Each row was made from one small tree. The marks that hang from a mark follow it in brackets, in the order of their numbers. Every link used is in the known rows. Write each row's tree.
In the rows, 128 means zero.
Known rows
J_995(J_334 J_923): [140 172  61 183 143 113 136 131 137 129  83  92 104 148 115 130 116 167
 156 115 181 161 110]
J_995(J_334): [120 136  79 167 132 138 128 139 127 144 114 119 101 153 110 110 119 155
 153 122 138 128 116]
J_475(J_995): [125 138 111  65 133 138 105 123 118 134 177 142 119 143 136 113 108 136
 130 146 108 129 114]
J_997(J_366 J_995(J_334 J_475 J_923)): [157 138  68 186 154  94 168 175 124  98  71  73 114 146 127 137 121 123
 124 108 113 177 117]
J_974(J_334(J_366) J_997(J_995)): [158  83 140 108  90 102  89 158 105 145 151 100  86 171 121 128 144 151
 158 120  65 131 169]
J_93(J_334 J_997(J_366 J_995(J_475 J_923))): [161 104 106 209 145  81 187 191 122 105 130  49 122 136 134 138 145 137
  91 120  39 153 137]
J_373(J_923(J_995(J_334(J_366) J_475))): [137 213  68 179 100 119 145 158 117 100  91  85  99 124  88 142 112 170
 126 110 158 159 129]
J_974(J_334 J_997(J_995)): [151  70 154  90 109 102 108 138 122 120 187 122  93 163 106 100 154 147
 150 133  55 127 160]
J_974(J_997(J_366 J_995(J_334 J_923))): [171 110 114 149 123  91 139 170 129 114 104  76  95 151 128 136 167 133
 156 100  72 173 125]
J_93(J_334(J_366) J_997(J_995)): [141  85 122 173 123 110 134 204 109 154 146  59 113 156 154 133 127 155
 113 133  38 118 157]
J_93(J_334(J_366) J_997(J_995(J_475 J_923))): [153 133  94 205 130  80 159 194 113 128 119  37 122 152 142 143 127 150
  94 131  83 143 157]
J_475(J_995(J_334)): [116 143  69 101 138 149 106 133 116 150 165 133  93 165 117  97  99 161
 151 143 119 128 103]
J_373(J_923(J_995(J_334))): [134 185  94 149 118 128 143 146 137  95 122 104  99 119  91 126 117 179
 142 117 133 155 115]
J_995(J_334(J_366) J_475): [125 169  50 206 108 127 131 156 103 153  79  96  99 158 107 129 113 144
 133 112 169 131 133]
J_373(J_923(J_995)): [138 178 133 116 116 119 141 134 138  82 132 111 123  99 105 141 125 158
 123 124 124 155 125]
J_974(J_997): [144 119 155 112  97 112 119 123 126 125 150 126 112 132 113 123 177 125
 139 122 100 128 140]
J_475(J_995(J_334 J_923)): [133 178  52 116 147 123 112 126 126 135 134 110  97 162 122 117  98 170
 156 136 156 158  97]
J_923(J_995): [142 164 122 140 109 137 168 139 123 106 147 154 114 116 111 116 119 144
 122 132 107 160 124]
J_93(J_997(J_366 J_995(J_334 J_475))): [135 104  94 195 150 106 170 184 121 108 127  86 109 147 130 126 148 131
  94 126  41 149 123]
J_997(J_366 J_995(J_475 J_923)): [162 133 114 152 149  85 171 165 126  83  83  81 140 125 143 154 129  98
 102 114 103 177 127]
J_93(J_334(J_366) J_997): [136 112 107 204 105 121 130 182 105 167 136  69 105 147 136 141 134 168
 125 118  76 112 149]

Which tree is each row?
[141 105  88 169 144 117 164 181 115 113 100  97 110 151 124 120 123 114
 119 115  75 148 122] => J_997(J_366 J_995(J_334 J_475))
[139 194  79 162 103 128 126 161 123 113  94  85  95 125 102 148 109 184
 149 107 141 157 122] => J_373(J_923(J_995(J_334(J_366))))
[128 114  96 172 140 114 130 185 122 140 124  77 103 164 149 130 128 157
 116 137  66 135 135] => J_93(J_997(J_995(J_334(J_366))))
[142 145  81 187 150  92 135 180 130 130  97  56 107 159 152 148 127 164
 120 132 101 161 131] => J_93(J_997(J_995(J_334(J_366) J_923)))
[137 193  46 206 142 101 157 128 132 114  79  92 109 145  96 125 120 149
 129 117 198 159 117] => J_995(J_334 J_475 J_923)
[179  85 135 126 114  85 122 149 122 106 135  90  91 152 117 138 159 145
 157 103  55 165 144] => J_974(J_334 J_997(J_366 J_995(J_923)))
[148 169  57 180 142  91 142 171 118 121  68  64 115 164 131 138 102 138
 123 122 157 166 136] => J_997(J_995(J_334(J_366) J_475 J_923))
[144  96 133 116 121 109 126 155 127 127 153 108  97 160 115 100 163 135
 147 132  71 133 140] => J_974(J_997(J_995(J_334)))
[126 131  84 189 138 104 146 181 116 130 123  78 108 160 134 125 132 144
  95 141  83 137 142] => J_93(J_997(J_995(J_334(J_366) J_475)))
[134 189  65 192 110 135 187 144 117 106 133 146  93 136  79  94 112 154
 119 128 134 159 121] => J_923(J_995(J_334 J_475))
[160 120  84 166 156 104 150 177 130 113  74  74 109 148 144 145 117 138
 146 105  95 177 109] => J_997(J_366 J_995(J_334 J_923))
[122 104 108 158 156 114 145 168 136 120 153  95 108 156 135 110 138 153
 112 148  59 134 128] => J_93(J_997(J_995(J_334)))
[141 201  52 209  91 135 170 164 100 129 102 124  86 145  92 118 103 157
 126 118 143 162 131] => J_923(J_995(J_334(J_366) J_475))
[123 154  54 116 120 148  88 153 101 171 134 112  86 173 132 121  92 165
 158 130 128 132 112] => J_475(J_995(J_334(J_366)))
[156  98 118 154 112 102 149 171 113 110 127  97  96 151 109 115 174 112
 131 110  54 146 136] => J_974(J_997(J_366 J_995(J_334 J_475)))
[142 207  30 223 119 102 139 149 114 136  44  69 103 155 110 151 110 154
 137 106 208 163 127] => J_995(J_334(J_366) J_475 J_923)
[133  73 139 155 143 110 155 183 127 131 183  81 121 147 139 106 135 151
 104 146  27 113 147] => J_93(J_334 J_997(J_995))
[178 102 124 141 110  75 138 146 118  94 132  90  96 152 102 133 163 131
 137 108  71 165 150] => J_974(J_334 J_997(J_366 J_995(J_475 J_923)))
[137 196 121 133 113 110 159 131 133  68 129 112 127  96  89 135 128 145
 100 126 138 155 130] => J_373(J_923(J_995(J_475)))
